In the rows, zero is written as 128.
Known rows, with every step that occurs
M D: [167 149 129 121 107 127 154 160 141 116 122  86 133 158 176 107 101 125
 159 120 170 127  98 149 112 132 121 108 101 126 170  76 149  85 123 153
 130 171  97 141  80 138 168  76 112 106  82 142 165 120  99 116 101 141]
U J D M: [149 179 161 131 103 127 178 116 116  95 129 143 177 131 138 137 133 195
 167 149 158 137 108 126 132 117 161 171  81 164 181 148  72  91 158 177
 154 154 126  90 120 135 152  71  70 166 106  79 182 109 115 140 118  96]
P U J D H X: [ 71 156 172 118  70 115 112 134 162  94 106 106 156 115 101 138 189 159
 176 186 125 157  68 128 103 105 150 192 111 103 145 109 139  82 130 208
 120 112 171  98 121 157 113 109 145 156 145  64 156 105 132 140 131  92]
M D P U J: [134 153 133 125  60  92 137 135 130 174 111  47 113 162 139 142 114 151
 209 148 124 164  59 150 129 167 101 105 131 123 157 132 162  96  78 152
 152 179 121 143  94 103 123 112 125  98 132 119 155 118 112 115 130 107]
M D H X: [170 147 118 162  97 146  89 172 182  90  91  96 170 163 130 125 137 113
 155 141 125 115 117 163 125 137 101 152 123 142 168  77 183  81 135 186
 119 164 123 139  99 152 129  75 112  99  86 155 159 119  99 111 133 149]
B C Z X H D: [113 110 119 115 141 100 155 154  64 184 145 140 150  93 136 170 117 122
 104 112 128  84 154 133 133 169 141  39 180 108  77 115  78 169 112  92
 158 157  93 150 171  98 131 146 130 108 172 122 102 214 132  92  84 149]
W X: [153  93 145 151 146 182 122 107 124 124 124 115 125 106 141 140 106 119
  55 149 165 140 104  87 104 120 143 191 148 105 142 142 151 139 118 117
 130 106 133 150 102 144 126 115 139 125  90 178 131  79 121 108  94 161]
U J D: [123 167 184  89 109 125 175 108 107  76 136 135 145 141 140 117 138 174
 143 128 175 140 103 120 117  80 146 170  96 136 162 118  59  95 142 186
 150 121 138  75 107 133 149  46  83 151 103  77 172 121 118 149 103  89]
B C W X H: [120 107 160 112 158 153 151 144 131 164 114 134 132  89 103 119 103  86
  57 142 154  87 128  97 133 175 161 124 177  94  66 122  97 163  91  84
 170 117 116 111 176  96 110 155 160  88 129 167 118 174 115  22  76 188]
U J D Z: [109 180 159 112 129  87 158  80 107 119 136 130 127 137 131 134 142 188
 143 119 135 129  89 146 122  77 165 174  95 155 150 134  75  83 162 175
 149 128 138  74  94 136 145  90  81 139 104  95 154 131 140 148 115 104]
D Z C W X H: [110 123  77 151 155 123 110  84 137 191  82 120  62 114 106 120 106 162
  96 115  70 126 135 146 135 150 139 131 125 123 100 154 148 135 139  74
 106  74 163 116 131 129 123 214 141  86 126 167  83 123 173  93 131 147]
C W X H: [148 102 142 109 152 175 122 144 136 110 105 114  82 102  96  98 124 103
  60 150 146 127 120  73 149 156 150 127 160 116  83 110 124 144 107  91
 128  54 149 122 136 113 103 155 152 137 117 170 150 118 117  51  95 165]
Z C: [120 127 105 114 104 154 166 119 141 156  97 127 134 144 166  82 104 168
 116 108 128 148 161 140  88 150  95 129  95  99 170 148 140 133 137 104
 118 104 140 122 136 146 174 120 127 104 112 115 104  80 143 151 133 101]
U J: [133 152 197 124  88 131 173 111  85 111 119 105 153 149 143 118 136 145
 135 136 127 136  85  97 102 116 146 153 127 126 149 145  72  92 145 141
 157 126 148  85 108 151 148  74  82 150 111  87 172  79 129 120 113  92]
P U: [ 76 149 157 110  96 102 124 149 159 159 140  76 134 115 143 121 153 118
 168 158 133 163  86 115  97 136 164 144 111  88 134 110 161 102 110 121
 112 135 127 134 110 174 142 149 175 162 151  85 145  77 121 131 129 112]
W X H D P U: [122  98 104 178 108 126 109 129 122 157 127 115  78 100 110 184 116 107
 125 170 131 149 114  95 156 162 136 156 146  87 117 114 153 162  70 122
 132 105 116 133 159 115  69 170 185 132 159 177 118 145 125 125 111 128]
K Q S: [144 140 170 132  72  96 118  98 161  99 179  90 144 183 170  85 124 108
  97 136 124 101 125  98  83  98 172 209 171 203 157 136 176 135 101 129
 133 168  69  79  70 123 102  77 151 150 125 170 142  38 160 117 158 171]
K Q A: [158 158 178 140 109 109 128  67 174 113 187  63 111 151 132  85 149 104
 122 156  93 111 155  69  70 104 165 218 114 152 124 128 139 166 116 115
 155 147  91 126  82 136 127 118 133 145 124 159 157  63 158 126 160 139]
R D M: [140 150 109 168 110 122 161 191 166 133 171 155 171  71 137 149 107 137
 160 160 111 103 147 133 161 157 134 135 118 110 150 118 140 127 133 135
 129 201  75 167 161 175 131 128 141 163  73  85 157 110 115 148 169 138]
C Z: [112 115 138  99 110 116 126 124  97 167 159  81 148 118 157 131 131 136
 105 116 122 105 138 112 115 162 178  77 147 143 110 111 111 137 124  81
 141 124 129 134  95 139 143 117 116 177 133 104 165 120  95 120 153 144]
D P U J: [ 88 151 161 128  61  94 125  95 128 193 134  57 132 156 111 141 149 145
 175 152  90 185  80 117 138 164 117 145 153 114 128 195 136 132  88 110
 157 147 133 125 134 121 103 140 154 144 166  96 139  84 120 133 169  74]
B C: [114 152 163 117 128 116 169 129 132 176 143 132 184 133 149 119 115  98
 107 124 147  91 139 132 114 146 152 146 144  93 117 129  92 142 118  99
 178 186  78 110 153 131 151 117 139  94 127 127 118 149 108  93 109 147]
K Q: [172 128 172 145 105 104 120  89 154 132 182  67 146 181 145  62 148 121
 116 146 102 131 159  94  74 119 168 196 152 153 118 112 152 137 109 102
 152 152 107 121  77 146 118 110 129 148 108 140 129  73 164 136 154 126]
R D: [112 135 140 120 119 122 158 181 158 113 176 139 122  75 151 115 111 117
 129 135 130 111 135 120 135 109 116 129 140  84 140  77 134 130 127 143
 132 164  83 149 149 164 125 103 143 136  66  93 148 119 108 150 148 128]
W C Z: [ 84  76 174 118 115 124  99 122 125 162 173  89 130 149 115 126 109 109
 129 119  91  81 127 122 123 198 151 101 138 145 129 129  97 123 116  91
 146 125 117 107 100 103 137 173 116 139 160 119 122 110 122 161 140 159]
B C W X Z: [128  95 147 104 193 166 172 120 125 155 130 135 144 100 125 110  74  86
  45 139 159  91 107 127 115 140 185 113 183  91  37 144 103 166 125  83
 167 119 121 129 160  93 117 156 156  94 116 146 100 174 112  30 113 184]
L U J D A: [152 176 174  80 109 106 123 104  87 156 139 164 107 160 102 136 177 126
 145 126 181 146 127 132 145  40 114 163  66 183 207 198  72 112 116 174
 124 106 178  60 129 117 135  91  82 131 107 132 111 103 117 145 133 133]
L U J D H X Z C: [152 139 121 107 114 141 130 129 102 122 106 191 129 178 101 122 154 137
 154 144 137 156 114 171 129  46  92 170  75 137 170 160  88 117 150 186
 108  63 209  71 158 114 140 115  77 122 131 113  80 120 152 175 178 126]
B C Z D P U J: [ 77 108 175 105 103  60 136 121  97 234 122  93 158  90 121 175 108 133
 145 136 111 109 117 100  94 209 143  64 184 105  78 153 131 149  73  85
 163 179 141 137 163  83 109 151 133 120 179  96 104 199 138  80 109 135]
D H X Z: [129 125  96 160 142 172  70 125 167  75 118 126 193 167 111 122 152  83
 135 134  66 134 134 169 142 101 133 179 133 135 107 104 160 129 172 149
 118 124 141 139 125 160 107 115 139 151 131 104 145  98  99 143 218 121]
P U J: [ 78 152 191 114  74 103 150 122 122 148 113  74 137 116 131 131 157 141
 181 174 121 160  43 104  84 129 172 153 121  93 140 128 117  78 113 152
 129 123 165 104 110 170 137 127 141 164 151  58 153  76 140 123 118  87]
H X Z D: [135  76 108 166 167 156 149 161 176  52  80 186 163 138 158  86 143 107
 154  93 127 143 135 169 118  62 137 111 123  98  72  90 194 116 165 139
  78 154 151 182 121 127 165 141 122 186 132 102 108 143 116 166 165  94]
Z D: [142 120 155 122 148 108 130 152 159  98 115 137 122 114 157  96 113 106
 143 101 166 159 161  85  71 141  93 108 106 121 144 103 182 113 129 115
  94 159 148 153 119 147 153 111 120 153 119 119 123 135 143 143  92 113]
R D H: [118 156 128 124 117 135  90 169 171 105 184 115 135  94 113 146 115  93
 133 161  91 117 149 116 136 140  93 158 150 102 161  73 150 134 136 159
 133 151  94 135 161 191  76  93 154 115  72  98 157 115 119 144 169 150]
Q K: [135 154 181 132 103 138 164 130 148  81 120 112 147  90 160  84 104 129
 109  74 139 128 113 135 117  68 124 175  85 134 135 135 146 146 141 138
  98 150 101 105 116 160 185  86 134 154  75 136 189  72 126 131 148 154]
U J D Z X H: [118 170 135 112 136  96 132  94  86  97 128 140 105 132 102 153 146 186
 160 116 109 160  90 154 153  73 113 144 108 169 158 125  74  95 158 159
 144 116 150 105 105 126 141 103  79 126 143  98 153 140 156 163  94 100]
J D Z C W X H: [107 153  66 102 169 119 117  94 158 134 118 153  65 107 111 123 112 191
  97 119 132 134 151 163 152 106 131 151  91 139 136 111 136 141 133 133
 114  69 143 106 124 104 119 159 147  92 117 155 106 169 152 133 111 148]
W C Z X H D: [ 94  61 143 130 138 114  98 150  95 137 157 125  98 140  91 144 118 113
 136 114  92  98 138 129 139 188 111  51 147 148 120 125  88 135 119 107
 124 115 112 139 128  92 130 195 111 120 191 131  91 148 153 174 104 142]
H X Z D S: [126  92  69 164 168 143 142 145 178  60 100 190 188 159 153  89 154 105
 144 103 112 129 136 163 152  69 121 113 126 121  84 126 186  94 163 162
  77 173 151 158 121 127 157 160 127 170 150 111 106 145 135 157 186 102]
X H D M: [154 166 100 192 101  99 160 176 128 117 140 153 146 134 140 157 130 114
 197 134 116 102 175 125 187 183 169 120  82 129 140  85  92 120 136 126
 140 168  78  92 164 146 122 155 130 176 159 122 159 158 107 149 145 104]
M D J: [175 154  91 150 104 163 116 111 128 141 104 113 142 157 158 139 111 107
 184 105 132  97 100 146 132 139 137  94 105 160 173 131 148  99 129 145
 132 157  85 130  79 123 134  84 114  71 106 164 151 112  83 104 136 127]
L T: [191 133 172 150 178 108 188 110 132  75 127 114 156  96 190 129 148 111
 153 116 159  97 144 113 143 115 100 166  90  95 139 153 123 115 118 101
 173 150 126 131 123 115 155  85 151 137 120 110 177  48 106 123 154 136]

Rows
[166 162 124 216 123 100 196 168 122 131 138 155 176 116 163 139 120 146
 141 143 175  91 175 129 112 167 202 116  74 122 118 162 107 109 169 144
 124 197  81 113 152 168 153 133 121 176 101 118 126 142 112 122 142 106] | H D M
[145  82 128 101 199 200 149 116 127  96 128 118 103 109 128  82  89 107
  46 137 158 130  90 118 114 115 188 104 167 113  47 130 135 144 147  89
 122  52 161 145 114 116 112 156 148 143  99 145 129 120 116  54 132 164] | C W X Z
[131  87  96 111 128 193 145 131 139 144  63 134  77 111 118  79  93 154
  71 129 122 143 147 101 118 175 105 113 137  88 124 139 138 156 111  89
 107  36 176 126 163 118 132 162 139  96 118 154 102 105 156  81 107 144] | Z C W X H
[ 90  63 128 130 145 119  69 111  93 159 151 115  86 133  80 163 130 108
 150  99  74  98 160 142 167 171 109  42 137 175 135 161 107 139 103 101
 125 120 117 137 121  92 119 189 124 106 185 138  88 150 139 169 110 142] | W C Z X H D A
[155 174 103 153 132  79 131 124 136 160 123  81 114 154 161 137 104 141
 165 109 123 111  94 180 121 124 150 110 100 155 149  95 166  73 139 139
 133 185  96 133  60 138 158 127 111  89  86 151 138 132 126 117 122 153] | M D Z
[116 121 115 139 100 110 126 152  80 127 115 128  89 131 100 159 153 142
 170 136 109 191 114 122 158 136  68  75 152 116 114 157 121 132 119 131
 116 120 127 165 157 127 113 151 136 121 186 115 113 144 169 160  94  70] | Z X H D P U J
[111 129 130 161 102 149  95 197 194  86 148 151 158  86 106 137 146 101
 127 164  92 103 149 129 150 116  93 173 160  93 135  77 173 128 138 179
 112 157 110 151 171 180  94  96 153 129  63 102 134 114 113 143 182 139] | R D H X
[112 119  91 152 164 127 123  83 135 200  84 116  72 109 123 104  99 177
  65 117  97 127 130 143 104 146 153 134 126 116  95 190 164 133 153  78
 100  77 168 126 119 137 137 197 141  88  95 160  69 102 174  79 133 144] | D Z C W X
[ 93  59 152 141 134 131  64 104 130 159 140 125 116 129 102 143 107  91
 156 100  81  84 144  99 108 208 126  67 133 166 133 152 135 133 113  89
 118 128 134 122 113  91 110 178 111 120 180 133  89 129 142 159 133 141] | W C Z D J
[149  77  94 130 196 201 133  77 110 107 144 123 124 119 150 141  81  93
  84 131 134 153  77 143 117  83 162 154 148 102 102 115 152 149 142 106
 137  92 136 168  93 128 120 132 141 146 122 150 132 105 115 133 140 153] | W X Z
[132 102  76 130 126 146  93 119  50 151 134 133 109 107 119 177 140 136
 132 100  92 108 144 111 159 157 133   9 164 157  99 146 103 158 140  86
 111  95 130 170 125 111 112 151 118 134 185 132 132 157 119 131 127 118] | C Z X H D J
[148 129  98 102 146 146 102 147 106  91 130 138 108 138 116 127 150 117
 138 107 106 181 129 123 163 123  46  98 144 141 153 110 129 135 136  98
 116 114 115 193 122 136 153 133 127 124 167 134 150 110 148 165  88 109] | Z X H
[162 164 179  80 102 109 158 137  80 137 139 175 114 165 125 117 161 128
 137 145 197 143 113 121 118  56 116 174  71 151 186 163  61 102 130 171
 128  99 168  53 139 120 158  92  77 142 106 128 118 102 133 158 126 136] | L U J D
[128 166 169  98  94 116 165  90 110 109 144 120 137 159 131 129 135 181
 142 123 152 155 109 132 140 109 109 164 119 147 157 160  74 117 127 159
 168 139 122  87 121 100 119  57  88 135 117 100 165 125 109 156 135  77] | U J D P
[125  82 113 107 139 200 156 124 138 154  67 128  85 102 133  70  87 172
  41 135 160 138 140 104  84 165 112 117 142  86 114 174 149 149 126  93
  97  40 180 125 152 126 143 146 138  91  88 155  90  97 152  71 106 141] | Z C W X
[109 106 137  90 149 115 139 124  79 199 145 124 176  95 143 151 114 126
  77 115 134  93 135 131 111 163 131  59 193 118  87 153 101 164 126  78
 152 153 105 173 137 102 153 132 120  99 152 120 107 169 127  85  93 158] | B C Z X
[145 103 117 146 134 176 100 116 123 119 117 120 102 112 117 157 116  94
  99 144 122 142 119  90 157 133 122 182 147 116 151  88 135 153  91 109
 141  96 125 134 123 130  96 137 143 137 139 182 159 104 117 128  91 157] | W X H
[155 172 132  90 127  80 109 127  62 152 135 186  79 162  96 147 178 141
 161 131 145 164 102 148 158  53  71 152  80 179 184 164  71 113 134 158
 116  89 173  88 140 111 142 148  77 116 145 146  98 120 173 174 113 136] | L U J D Z X H
[117 133 131  96 126 172 152 111 130  55  83 153 138 145 108 103 133 178
 128 141 125 141 110 155 113  92 133 141 119 131 122 123  87 107 171 195
 131  61 194  86 141 118 117  83  86 126 120  69 138 141 140 121 160  98] | U J D H X Z C W
[115  88 134 123 124 115  57 152 135 127 101 108 150 109 121 143 141 122
 119 123 106 120 172  85  94 175 113  84 157 141 106 101 189 129 131 111
  89 128 173 156 123 139 105 120 113 173 137 113 132 154 125 125 150 141] | C Z D H X
[131 109 128 156 148 162 152 127 113 170 107 167 133  87  99 140 104  79
  66 146 152  43 143  98 143 175 191 104 167  97  50 164  86 173 106 101
 159 118 106  88 195  89  81 158 164  70 141 182  84 200 111  15  94 167] | B C W X H D J
[130 101  98 103 132 110 114 154  64 136 141 115 106 110 132 158 135 148
 120 110 118 132 146 113 146 152 122  18 164 137  98 105 104 148 138  91
 114 102 125 178 123 121 132 148 117 157 172 120 135 166 131 139 108 123] | C Z X H D
[151 129  74 153 137 156 106 135  84 100 121 178 109 124 118 145 152 111
 150  99 113 143 152 121 160 118  79  66 136 140 131 153 112 145 152 125
 102 107 101 168 146 134 126 140 126  97 167 155 114 140 144 153  97  89] | Z X H D J
[148 181 166 101 117  77 132 113  77 169 145 167 100 168 117 132 161 143
 143 140 164 136 103 145 124  49 126 178  69 165 177 178  67  98 140 160
 122 109 174  48 130 124 150 120  78 127 108 134 100 105 143 150 137 136] | L U J D Z
[127 138 138 170 106 161  62 147 185  82 105 125 197 156 102 116 176  99
 113 147  93 119 156 125 132 133 112 202 136 130 135 120 166 114 151 157
 118 138 139 121 134 174 111  95 141 140 112 134 145  83 103 123 178 127] | D H X
[127 164 118 114 124 150  87 147 200  50 140 159 179 142 110 121 176 146
 114 132 151 126 165 149 134  91 110 210 105 142 162  84 144 121 156 196
 116 132 121 117 128 145 120  66 144 134  98 124 151 135  97 155 153 126] | J D H X
[132  78 134 109 201 149 148 115 133 169 116 142 128 103 116 115  66  88
  65 127 150 111 134 115 111 169 134  84 198  96  31 167 148 188  97  66
 158 139 131 152 180  64  92 163 159  88 132 165  85 202 126  35 109 167] | B C W X Z D P
[150 125  97 126 143 127 126 172  88  83 126 156 103 129 128 127 147 124
 135 106 136 168 156 125 145 115  73  74 136 124 134 115 117 133 150 123
 105 122 100 179 142 146 149 138 125 118 150 137 121 147 154 164  75  93] | Z X H D
[141 139  83 134 150 132 106 133  98 109 123 151  93 119 113 147 157 118
 144  94 122 161 166 137 174 104  74  68 126 155 148 150 129 139 131 124
 103 128 111 174 132 141 130 140 134 108 147 146 111 144 137 152  82  97] | Z X H D A
[142 140  62 123 150 121 131 154  87  95 141 164 122 150 135 134 150 123
 128 121 126 144 153 125 178 119  59  70 128 145 144 149 110 112 141 148
 112 133 103 150 142 142 138 153 142 102 174 145 118 153 170 159  96 109] | Z X H D S
[129 153  91 106 157 160  97 130 191  37 146 163 176 148 118 123 151 127
 134 125 130 141 151 177 146  70 124 185  99 145 138  75 145 130 173 194
 117 117 123 125 118 136 112  80 142 147 120 102 149 156  86 170 177 122] | J D H X Z
[ 92  57 179 121 135 108  84 137 136 147 146 108 113 130 113 127  97 104
 142 109 102 103 142 101  93 206 119  76 134 148 126 116 136 126 106  93
 120 138 141 129 110 102 139 174 110 136 168 119 100 137 151 169 113 158] | W C Z D
[103 186 105 108 163  76 124  96 157 120 174 142 120 131 143 123 138 167
 126 103 155 122 138 172 138  71 153 167  77 164 148 108 125 111 161 147
 127 148  95 107  90 138 145 121 135 133  98 126 138 150 114 163 134 131] | J D Z
[142 109 105 190 144 118 108 115 105 144 119 140  73 100 124 177 112 111
 102 147 127 115 122 116 150 130 164 168 135 103 117  99 131 144 109 129
 129 109 119 112 133 138  89 170 151 119 128 188 111 152 138 122  94 153] | W X H D Z
[150 100 103 174 120 140 121 123 111 139 125 129  85 117 114 174 106 105
 100 147 135 131 141 102 165 159 119 156 153 103 122 123 132 168  87 117
 144 109 106 128 153 108  72 144 150 119 138 191 123 147 117 129 109 134] | W X H D P
[164 120  74 141 128 173 114 171 173  98  66 112 147 163 135  96 107 131
 148 128 110 122 113 188 114 142 108  95 124 123 127  86 180  97 150 168
 106 116 155 152 112 126 129 109 119  78  92 134 128 136 121  93 164 152] | M D H X Z C W
[140 118 132 128 138  95 110 133 161 132 123 118 118 143 143 109 113 110
 151  93 134 176 181  89 107 169  47  98 132 132 136 158 197 144 105  87
 111 174 125 165 137 112 119 123 127 135 136 141 111 137 132 158 132  94] | Z D P
[ 87 168 115  79 111  93 118 113 177 138 177 109 124 137 131 127 144 161
 157 135 152 169 137 155 151 121 101 155 110 132 151 131 148 148 101 149
 141 146  95 131 126 106 113 121 178 141 142 106 149 140  91 171 152  95] | J D P U
[ 97 175  75 104 154  93 138  88 156 142 141 150 107 129 144 118 119 195
 129 101 138 133 157 189 125  89 129 160  64 146 160 120 137 121 155 141
 113 117 117 106 105 131 158 128 132 102 103 118 108 145 138 172 136 119] | J D Z C
[104  77  99 175 145 132 123 149 194  91  87 157 155 136 133 103 144 113
 182 116 104 172 122 174 132  89 117 106 140  90  60 125 221 136 131 132
  78 159 156 196 136 106 136 171 155 183 165  96  96 146 117 173 187  79] | H X Z D P U
[104 117 111 113 149 105 121 118  64 208 136 129 146  90 114 185 131 116
 107  99 118  82 172 141 161 152 146  34 179 134  91 150  90 177  97  93
 148 165  94 148 156  97 116 139 135  98 170 133  97 215 115  82  93 152] | B C Z X H D A
